Each row comes from the steps of one path. Every step used is in the known rows, and no mark comes twice. Write the path behind each row, first mark first.
Known rows:
fesumur > sekof > segukif: [-0.12  0.13 -0.07  0.09  0.11  0.13 -0.14 -0.16 -0.02  0.01  0.06  0.08
  0.08  0.01 -0.07 -0.10 -0.01  0.04  0.06  0.08]
nupido > fesumur > sekof > segukif > tefe > vamak: [ 0.01  0.14  0.05  0.09  0.12  0.14 -0.13 -0.07  0.16 -0.06  0.14  0.11
 -0.06 -0.24 -0.09 -0.15 -0.06  0.00  0.06  0.18]
roroz > segukif > nupido > fesumur > tefe: [ 0.13 -0.06  0.04 -0.09  0.08  0.03  0.12 -0.07  0.12 -0.14 -0.08  0.05
 -0.05  0.12 -0.02 -0.08 -0.11 -0.13 -0.16 -0.12]
gofu > roroz > segukif: [ 0.00 -0.20  0.04  0.11  0.02  0.01  0.05 -0.05 -0.36 -0.04 -0.13 -0.11
  0.01  0.15 -0.10  0.11  0.19  0.00  0.00 -0.27]
roroz > segukif > fupofa > fesumur: [ 0.12 -0.13 -0.04 -0.04  0.01 -0.11  0.07  0.00 -0.01 -0.01 -0.17 -0.07
 -0.04  0.11  0.12  0.07  0.02 -0.10 -0.07 -0.07]
sekof > segukif > tefe > vamak: [-0.16  0.21 -0.04  0.13 -0.13  0.01 -0.07  0.13  0.16  0.07  0.06  0.03
  0.03 -0.18  0.11 -0.02  0.05  0.04 -0.13  0.02]
gofu > roroz: [-0.10 -0.13  0.00  0.11 -0.08  0.04  0.02  0.01 -0.41  0.02 -0.03 -0.12
  0.09  0.06 -0.10  0.12  0.12  0.13  0.13 -0.16]
tefe > segukif: [-0.02  0.12  0.00  0.17  0.01  0.12 -0.06  0.09 -0.06 -0.06  0.07 -0.05
  0.07 -0.06 -0.05  0.20  0.09  0.05 -0.02  0.01]
tefe > segukif > fupofa > fesumur: [ 0.05  0.07  0.04  0.08 -0.08 -0.04 -0.05  0.13  0.12  0.03  0.01 -0.04
  0.00 -0.10  0.07  0.25  0.03  0.00  0.00  0.12]
todes > gofu > roroz > segukif: [-0.04 -0.15  0.02 -0.06 -0.11  0.05  0.05 -0.07 -0.59  0.03 -0.21 -0.14
  0.10  0.06 -0.04 -0.04  0.20  0.10  0.07 -0.22]
todes > gofu > roroz > segukif > nupido: [-0.04 -0.15  0.05 -0.09 -0.14  0.00  0.11 -0.08 -0.45  0.06 -0.24 -0.12
  0.12  0.10  0.00 -0.06  0.11  0.06 -0.03 -0.25]
fupofa > fesumur > sekof > segukif: [-0.04  0.00  0.04 -0.01  0.00  0.04 -0.12 -0.05  0.00  0.03  0.04 -0.01
  0.10  0.01  0.11 -0.17  0.05 -0.01  0.12  0.18]
fupofa > fesumur > tefe: [ 0.00 -0.04  0.06 -0.13 -0.12 -0.04 -0.08  0.02 -0.11  0.01  0.00 -0.01
  0.14  0.02  0.12 -0.05  0.06  0.03  0.17  0.14]
sekof > segukif > fupofa: [-0.16  0.16 -0.19  0.04 -0.08  0.05 -0.01  0.09  0.07  0.09  0.06 -0.02
 -0.05 -0.04  0.10  0.07 -0.03  0.11 -0.06  0.04]
fesumur > roroz > segukif > fupofa: [ 0.06 -0.14 -0.05 -0.04  0.13 -0.23  0.11 -0.04  0.05  0.06 -0.05  0.03
 -0.14  0.16 -0.12  0.11  0.01 -0.06 -0.04 -0.14]
fesumur > sekof: [-0.04  0.06 -0.05  0.05  0.13  0.08 -0.10 -0.21 -0.17 -0.01  0.00  0.07
  0.17  0.07 -0.13 -0.05 -0.05  0.02  0.15  0.04]
gofu > roroz > segukif > fupofa > fesumur > tefe > vamak: [ 0.05 -0.27  0.13  0.05 -0.08 -0.13 -0.08 -0.01 -0.07  0.06 -0.14 -0.04
 -0.04  0.02 -0.04  0.20  0.21 -0.09  0.01 -0.11]
todes > vamak: [-0.06  0.02 -0.26 -0.11 -0.12  0.13 -0.03  0.10 -0.35  0.01 -0.10 -0.17
  0.21  0.04 -0.01 -0.05  0.06  0.04  0.02 -0.20]
roroz > segukif > tefe: [ 0.09  0.03  0.00  0.03  0.05 -0.10  0.11 -0.06 -0.08 -0.05 -0.18  0.03
  0.02  0.09  0.03  0.01 -0.01 -0.11 -0.14 -0.19]

Write each row's path:
[ 0.09 -0.23  0.08 -0.09  0.05 -0.19  0.05  0.04 -0.03  0.02 -0.04 -0.07
 -0.04  0.14  0.07 -0.07  0.12 -0.06  0.05 -0.02] : fupofa > fesumur > roroz > segukif
[ 0.01  0.08 -0.03  0.04  0.17  0.23 -0.09 -0.10  0.00 -0.11  0.15  0.06
 -0.07 -0.12 -0.11 -0.18 -0.08  0.07  0.12  0.15] : nupido > fesumur > sekof > segukif
[-0.10  0.08 -0.03 -0.04 -0.01  0.06  0.10  0.09  0.25  0.01  0.17  0.03
 -0.13 -0.02  0.03 -0.15 -0.12  0.05 -0.13  0.01] : sekof > segukif > nupido > fesumur > roroz
[-0.10  0.13 -0.07 -0.01 -0.05  0.16  0.08  0.10  0.18 -0.04  0.14 -0.01
 -0.06 -0.05  0.10 -0.15 -0.13  0.06 -0.14  0.01] : sekof > segukif > nupido > fesumur
[ 0.06  0.08  0.12  0.07  0.04  0.02  0.07  0.09  0.27 -0.06  0.14  0.03
 -0.09 -0.08 -0.10  0.11 -0.10 -0.03 -0.11  0.01] : tefe > segukif > nupido > fesumur > roroz
[ 0.03  0.16  0.02  0.03  0.15  0.13 -0.05 -0.13  0.08 -0.08  0.12  0.13
 -0.06 -0.16 -0.08 -0.18 -0.13  0.03  0.08  0.15] : nupido > fesumur > sekof > segukif > tefe
[ 0.03  0.05  0.03 -0.05  0.07  0.10  0.09 -0.10  0.10 -0.07  0.04  0.07
  0.06  0.02 -0.06 -0.16 -0.28 -0.04 -0.01  0.03] : segukif > nupido > fesumur > sekof
[ 0.08 -0.21  0.11 -0.13  0.01 -0.22  0.10  0.05  0.10  0.03 -0.06 -0.04
 -0.02  0.16  0.09 -0.09  0.02 -0.11 -0.03 -0.04] : fupofa > fesumur > roroz > segukif > nupido
[ 0.02  0.06  0.03 -0.13 -0.04  0.06  0.10 -0.01  0.12 -0.07  0.06  0.08
  0.04  0.00 -0.02 -0.09 -0.23  0.00 -0.02  0.03] : segukif > nupido > fesumur > tefe
[ 0.00 -0.04  0.00 -0.07 -0.17 -0.13 -0.10  0.07  0.12  0.11 -0.03  0.02
  0.06 -0.09  0.11  0.12  0.00 -0.01  0.08  0.17] : segukif > fupofa > fesumur > tefe > vamak
[-0.10  0.14 -0.10  0.06  0.08  0.05 -0.12 -0.16  0.09  0.08  0.03  0.11
  0.02 -0.01 -0.05 -0.01 -0.08  0.02  0.04  0.11] : fesumur > sekof > segukif > fupofa
[-0.09  0.03 -0.07 -0.05 -0.08 -0.11  0.00  0.11  0.18  0.15  0.07 -0.02
 -0.12 -0.02  0.15  0.02  0.01  0.06 -0.01  0.11] : sekof > segukif > fupofa > fesumur > roroz
[ 0.06  0.03  0.08  0.07 -0.03 -0.14 -0.03  0.12  0.19  0.07  0.04 -0.01
 -0.08 -0.08  0.01  0.27  0.03 -0.01  0.01  0.12] : tefe > segukif > fupofa > fesumur > roroz
[ 0.14 -0.10  0.08  0.01  0.16 -0.08  0.05  0.02  0.14 -0.07  0.07  0.03
 -0.20 -0.12 -0.14 -0.05  0.00 -0.06 -0.02 -0.02] : nupido > fesumur > roroz > segukif > tefe > vamak
[-0.10  0.08 -0.11 -0.01 -0.13  0.00 -0.02  0.13  0.11  0.09  0.04 -0.05
 -0.04 -0.05  0.20  0.01  0.01  0.08 -0.03  0.11] : sekof > segukif > fupofa > fesumur
[ 0.04  0.02  0.13 -0.04 -0.08 -0.02 -0.15  0.06  0.02 -0.02  0.03  0.01
  0.10 -0.05  0.09  0.06  0.11 -0.01  0.12  0.18] : fupofa > fesumur > tefe > segukif
[ 0.00  0.16  0.02  0.03 -0.04 -0.02 -0.13 -0.03  0.12  0.03  0.03  0.12
  0.01 -0.07 -0.09  0.29  0.00  0.01  0.03  0.11] : fesumur > tefe > segukif > fupofa
[ 0.04 -0.07 -0.03 -0.02  0.04 -0.01  0.15 -0.03  0.01 -0.07 -0.15 -0.03
  0.05  0.21  0.05 -0.04 -0.07 -0.13 -0.22 -0.24] : roroz > segukif > nupido
[ 0.14 -0.15  0.01 -0.04  0.21  0.01  0.10 -0.01 -0.02 -0.11  0.08 -0.01
 -0.20  0.01 -0.14 -0.07 -0.01  0.00  0.05 -0.05] : nupido > fesumur > roroz > segukif
